Each row comes from the steps of one path. Every step used is in the known rows, and no mark comes twice. Write the path behind each row, first mark first.
Known rows:
h/p: [ -1   5  16  23  12  15   7 -33  24  11   6   1  -5 -13  13  -8   9 -11
   5   0  -2 -36  -1   8  11  13  12   9  -9  33   1   4   9 -10  -4]
q/p: [ -4  -3  17   8   9   5   5 -33  21  26   5  -4   0  -3  15 -13  16  -9
   4   0  -6 -36   2   9   9  12   5   5 -15  27  -3  -2   7 -11  -4]
n/t/y/x/h/p: [-12  20   4  14  -1  31  37 -18 -22   2   8   2  -3  10   2   0 -13   5
 -12 -16 -13 -21  -5  -1  30  18  34 -16   6  14  15  15  15  -3  18]
n/t/y/a: [-40  29  17  23  -1  33  27 -34 -12  24   6  -9  10  27  -1   8  -2  -3
 -24   2  11 -19  12   3  28  26   9 -10  -2   3   3   4   5 -14   4]
x/a/n/t: [ -6  13  13  28   8 -11  13 -21  19  15 -14 -16 -22  34  -3  -1  10 -17
  11   3  -7 -23  13   8  -5  -4  -1 -32  -3  10  33 -23   4 -21 -12]
y/a/n/t/x: [-31  11  22  14 -25   7  -7 -28  11  22   5 -17 -14  14  -6  30  -5  11
 -22 -24   4 -18  39  -9  18   4  12 -37 -25   6  32 -10   1 -32  16]
n/t/y: [-25  14   7  16  -7  32  37 -31 -11  15  -3 -14  15  26   6  -4   8  -2
 -23   8  -8 -27   3   2  23  21  11 -12   2   9   5 -10  11 -15  -8]
x/a/t/y: [ -4  48  28   5  25  17  13 -37  -8  14  -9 -11   0  25   4  -8  15 -34
  -3   4   6 -19 -11  16  18  20  -9  16  -6   5  -4   1   7  -6  -5]
p/x: [-19  15  25 -10  19  -4   0 -45  13   5   1   9 -12  -5   9  -8  12 -11
   7  12  -9 -39  -5   0   3   6   9   5 -10  25   5  -7   1 -13  -8]
t/n: [ -1   0  22  10   6  15  -8 -40  34  18   3 -10  -6  -5   7  -5  13  -4
 -10   2   4 -35  10   9   0   2   9  -5 -16  32   7   6   3 -15  -2]
q/p/x: [-12   6  27 -11  18  -7   3 -39   7  17   7   7  -8  -7   5 -20  13  -9
  15   0 -14 -42  -1   2   2   5   5   5 -16  26   3  -7   3 -16   1]
p/x/h: [ -5  13  25 -20  26  -9   1 -37   7  -6   7  22 -26 -25  10 -11  13 -13
   7   5 -25 -45 -14  -8  10   1  26  -2 -12  23   9  -5   2 -10   9]
y/t/n: [  4  16  30  -6  -2  22  -8 -41  45  20   9  -2 -13 -17  11  -7  12  -2
 -29   3   9 -26  15  12   4  -1   9  -3 -25  30   2  -6   2 -32   3]
x/a/y/t/n: [  4  37  52   9  14  21  -7 -33  24  30  -9   0 -13   3  -7 -20  19 -12
 -12   9   6 -12   4  15  -3 -18  -5  -3  -7   8   6  -2   2 -33  -1]
h/p/x/n/t/y: [ -7  18  22   2  -2  28  37 -38 -31   2   6  -3  -1  14 -19 -10  -1  10
  -4 -12 -15 -16   2 -13  15  -5  11   2  -8  16  20 -15  12 -25   8]
y/a/n/t: [-31   9  13  30 -11   6   3 -34  23  19   4  -7 -15  20  -3  17   2   3
  -3  -9  12 -25  33   0  13   8   6 -24 -17  16  24  -8  -5 -21   7]
a/y/t: [-14  24  36   7  -6  32   6 -39  22  20  -6  14   1  -4  18 -10  21  -5
 -25   8   0 -23   2   4  22   3   4  12 -10  18  -4 -11   4 -25  -5]
y/n: [-26   8  11  15   3  14  12 -44  35  12  -1  -6 -16   7  24  20  -1 -13
   8   4   8 -31   7   3  12  24  -1  13 -13  36   8  10   6   6  -8]
q/p/x/y: [-11   0  34 -12  20 -22   1 -42  27  19  10   0   1  -1   8 -25  23  -4
  20  -2  -9 -40  -3  -3 -15   8   5  -1 -19  25   1   1   5 -14   8]
x/a/y: [-12  27  37  24  25   8   3 -32   7  25 -18  -3  -4  20   3 -14  23 -23
   9  14  -4 -22 -12  11   5  -1  -4   3  10   8   7   1   3 -10 -17]
t/x/a/y: [-12  29  46   8  10   9  -5 -25  -2  28 -17 -13  -2  15   2   0  16 -13
  -7   0 -12 -15  -6   0   9  -5   1  -8   0  -2  15   0   7 -22  -6]
p/x/n/t/y: [-19  18  21 -10  -7  24  32 -43 -28   5  -2  -7   1  24 -15  -5   5  10
 -14  -2 -14 -16   3 -14  20  -4   4  -2  -5  11  20 -21   8 -27   1]
t/y/a: [-29  33  32  19   7  33   7 -43  -3  26   8   0   6  14   4   3   5 -12
 -14   5   9 -27   6  12  33  28  -4  20  -4  15  -3  13  -8   3  -3]
n/t/x: [-23   1   9  -3 -14  11  14 -22   7  17   1 -23   1   5   8  17   0   5
 -32 -10  -8 -20  13 -12  12   5  25 -38 -17   6  12 -12  19 -39   5]
h/p/x: [ -9  16  27   5  22   2   4 -39  11   2   9  13 -15 -16   5 -14   6  -9
  15   3 -10 -41  -5   1   2   4  13   9 -11  31   5  -1   6 -12   2]
y/x/n: [-13   5  14   4   1  12   0 -41  20  13  -3 -12  -6  14   8  17   3   4
  -7 -11   8 -13   4   3  18  -1   0  12  -8  39  12   2   2  -8  -6]
y/x/a/n: [ -9  26  22  21  15 -14  -9 -32  28  18 -14  -8 -26  35   4   6   5 -19
  20  -2  -1 -24  11  23   1   2 -13  -4   1  26  32  -2 -11   3 -18]
q/x/a: [-12  14  15  12  31 -13   3 -25  13  25   9 -16 -12  11  -2   0  16 -20
  13   6 -11 -25   9  -1  -4  11   4 -20  13  -4  18  -7  16 -11 -17]
y/x/a: [-17  29  20  14  30  -7  -1 -29  19  21  -8 -13 -14  25  10   6   2 -24
  13   9   8 -18 -10  22   2   9  -2  -3   7  20   9  10   1  -3 -14]
y/x: [-26  13   9  10   5   8   2 -36  25  14  -2  -7  -2  12  19  12   4  -7
  -3   1   5 -29   2  12  14  16   7   2  -4  32   2  11   1  -2 -10]
q/x/h/p: [  5  -7   6   7  17   3   7 -23   8   6  27  10 -17 -31   5  -3  10  -2
   4 -16 -25 -39   9 -18  15  13  36 -15   0  10  18   3  23  -7   9]

Which path is each row?
[ -8  15  26  21   6  22   6 -29   2   6  -2  17  -9 -10   9  -5   5   2
   3 -16 -10 -28 -10  -2  24   4  28   6   5  26   9  27   7   2  14] : a/y/x/h/p
[ 13   5  28  -8   5  12  -2 -21   6   4  15   5 -18 -37  11   4   0  -4
 -16 -24 -25 -33  -5 -12  20   5  34 -10 -20  20  17   5  15 -15  20] : t/x/h/p
[  1  37  41 -18  14   4  -6 -24  18  24   2  -9 -20  -4  10   4   3 -22
 -25   0  -4 -12  -1   9   8  -1   1 -11 -20   4  12 -18   9 -38  -2] : y/t/x/a
[-10  -1  32  -7   0  -3  -6 -33  36  19   4 -19   8  -1  18   5  15  -1
 -19 -11  -5 -28   5  -7   2  12  13 -15 -24  20   8   5  10 -19   4] : t/x/y
[ -3  22  42   7 -10  36  -6 -43  30  24  -4   6  -3  -9   5 -15  19   7
 -31   0   5 -21  14   6  10 -10   5   3 -16  22   2  -2   1 -31   3] : a/y/t/n
[ 15  39  43  -4  37  -9 -11 -38  11   3   5  -5 -26 -11 -16 -17   7 -22
  24  -9  12 -24  -2  10 -19 -11   6   0 -22  18   6  15  12 -30  21] : h/p/x/a/t/n
[  2   0  29 -13 -11  15  -6 -37  11  15   1 -20  -6  -3   4  18   8   5
 -27 -20  -9 -13   9 -12  21  -8   6   0 -26  25  19 -14   9 -28   1] : t/x/n
[ -6   3  15   0   5   5  23 -33  -5   0   8  -4 -15  -2 -15  -3   1   9
   4 -13  -6 -17   4 -18   2 -15  19  -9 -15  22  20 -16  18 -38  14] : h/p/x/n/t
[-14  22  22   7  -7  36  15 -44  -7  16  -4  -9   6  32   3   8   2   6
 -17  -9  -1 -12   5   7  34   9  -7  24   0  32  13   4  -3   4 -10] : t/y/x/n
[-27  25  18  16  -2  36  26 -47   7  15  -2  -4  -2  21  19  13  -2 -14
  -1   5   2 -29   6   6  27  36 -11  27  -3  29   8   9  -1  18 -11] : t/y/n
[-43   6  12  -2   4 -15  27 -43  31   3   5 -12 -11  18   7  12  -1   1
  17   1   9 -26   8 -18 -15  18  13 -23 -16  21  15   6  15 -16  10] : p/x/y/n/t
[-33   7  13  12   7 -10  31 -37  27   0  11  -8 -15   9   2   8  -7   2
  26 -10   9 -26   6 -17 -17  16  16 -17 -16  27  16  11  21 -16  18] : h/p/x/y/n/t
[-12  29  34 -22   5   9 -21 -36   5   7  17  -1 -19 -29  10  29  -1  -9
 -28 -33  10 -20   6 -13  32  13  30 -10 -38   9   0  17  12 -27  41] : y/a/t/x/h
[-14  16   6  12 -20  21  27 -26 -12   3  -7   2 -14  30   1   5  -3   9
 -15 -17 -21 -29  16   0  31  11  17 -21   4  15  35  -5  -4   2   5] : a/n/t/y/x/h
[-20  16  29  28  -1   6 -17 -45  31  20   3   5 -18   8   4  12   8  -7
   3  -7  11 -33  27  10  17  10  -6   5 -18  29  22  -2 -17  -3  -2] : y/a/n
[-11  11  23 -13  -5  20  35 -38 -34  17   4  -9   3  24 -19 -18   7  12
  -6 -12 -18 -18   8 -12  15  -4   3  -3 -11   9  17 -21  12 -27   8] : q/p/x/n/t/y
[ -8  29  20  30   3  12  27 -25  -8  18 -15 -15  -9  49 -10  -9   8 -15
   1   5 -15 -22  11  13   8   6 -10 -20   6   2  34 -23  -4 -10 -16] : x/a/n/t/y
[ -9  10  31 -17  -5  -3 -10 -41  34  10   3 -24   9  -3  21  13  19  -3
 -24 -24  11 -21   7 -10   4  15  14 -10 -39  15  -2   8  18 -31  19] : a/t/x/y
[-14  18  35   6   9   2 -22 -50  47  20  14 -21   1  -3   2   8  17  -2
  -9 -21  44 -19  20   4  -6  11   8  -3 -37  25 -10  33   7 -24  31] : x/y/a/t/n
[-12  32  35  -5  43 -20   0 -35   8  12  -5   2 -23   7  -1 -13  10 -31
  24  18  -9 -31 -15   9  -9  -1  -2  -1  -2  14  10  -9   1 -14 -11] : p/x/a
[ -3  50  55   4  29   7   4 -32   0  14  -3  25 -23  -7  -8 -29  12 -20
  14   8  -8 -17 -12   7  -1 -13  -1  11  -3   7   8 -10   4 -30   4] : h/p/x/a/y/t
[ -3  34  35 -18  39 -23  -2 -36   0  14  -1  -3 -18   2  -3 -17  15 -29
  27  -5   0 -28 -10   8 -10   0  -1   4 -20   9  -5  -2  12 -25  12] : q/p/x/a/t
[ -3  34  22   4  31  -6   0 -35  19  11  -8 -12 -11   9  11   2  17 -35
   6   3  13 -21 -10  15   4   9   0   5 -15  13  -5   0  13 -19  -2] : x/a/t
[-23  19   3   1  -5  26  34 -23 -19   5   0  -3   0  21   7   5  -6   3
 -23  -7 -14 -23  -6  -1  31  19  28 -20   8  11  15   8  10  -3   7] : n/t/y/x/h
[  3   1  13  -5  -4  12  18 -11  -2   1  13  -6 -15 -25   4   7  -8   6
 -23 -24 -23 -26   2 -19  17   1  46 -39 -18   8  20  -3  27 -35  27] : n/t/x/h/p
[-21   5   5 -11 -15  12  23 -23   9   2   7 -13 -27  -7  13  36 -16   4
 -17 -20 -11 -21   9 -25  20  15  34 -36 -21  11  27   3  24 -19  22] : y/n/t/x/h
[-16  18   9  28   1   3  29 -22 -17  24  -1 -20  -7  47 -20  -3  11  -5
   2  -7 -23 -21  33  -4   7  12  -4 -37  20 -19  45 -26   8 -10 -17] : q/x/a/n/t/y
[ -5  24  36  -8  42 -22   1 -31   2  23  -1   0 -20   6  -5 -25  13 -25
  33   9 -15 -34 -11  10 -12  -2  -5  -1  -6  13   9  -7   4 -18  -3] : q/p/x/a
[-19   7  33  -8  22 -18   0 -45  31   7   3   1  -3   1  11 -12  22  -8
  10   7  -4 -39  -6  -5 -13   8   8   0 -14  27   3  -1   1 -13   0] : p/x/y
[-15  19  19   1  10  -4  13 -13   2  21  -5 -32 -10  19  -1  12  -2 -13
 -14  -2  -8 -12   1  -3   1   1  15 -43  -7  -7  19 -13  20 -40   0] : n/t/x/a
[-27  30  24   8  11  11 -10 -47  22  13  10  -3  -4  -4  13  18  10 -16
  -8  -9  32 -22   9   8  22  21   6  11 -28  21 -15  15   5 -20  16] : y/a/t
[-28  18   7  26 -28  24  26 -33  -4  14 -12 -12   2  49   2   7   0  11
 -14 -10  -7 -23  26  10  25  15   0 -15   2  18  31  -7  -6  -2  -8] : a/n/t/y/x
[ 15  17  26 -18   1  12  -3 -27   5  -6  14   2 -18 -40  13  10   3  -6
 -20 -37  -9 -28  -2 -12  24   7  37  -6 -35  17   5  10  24 -26  35] : a/t/x/h/p
[ 13   4  18  10  19   9   7 -28  17   0  14  16 -19 -30  14  -9   7 -14
   3  -8 -17 -40 -11   0  16   8  29   2  -9  30   6   8  12  -6  10] : x/h/p
[-21  23  30  12   2  10  14 -16 -11  26 -17 -24   1  26  -8   5   9  -5
 -17  -2 -11  -8   0 -10   6  -8  13 -38   3 -16  18  -7  19 -39   1] : n/t/x/a/y
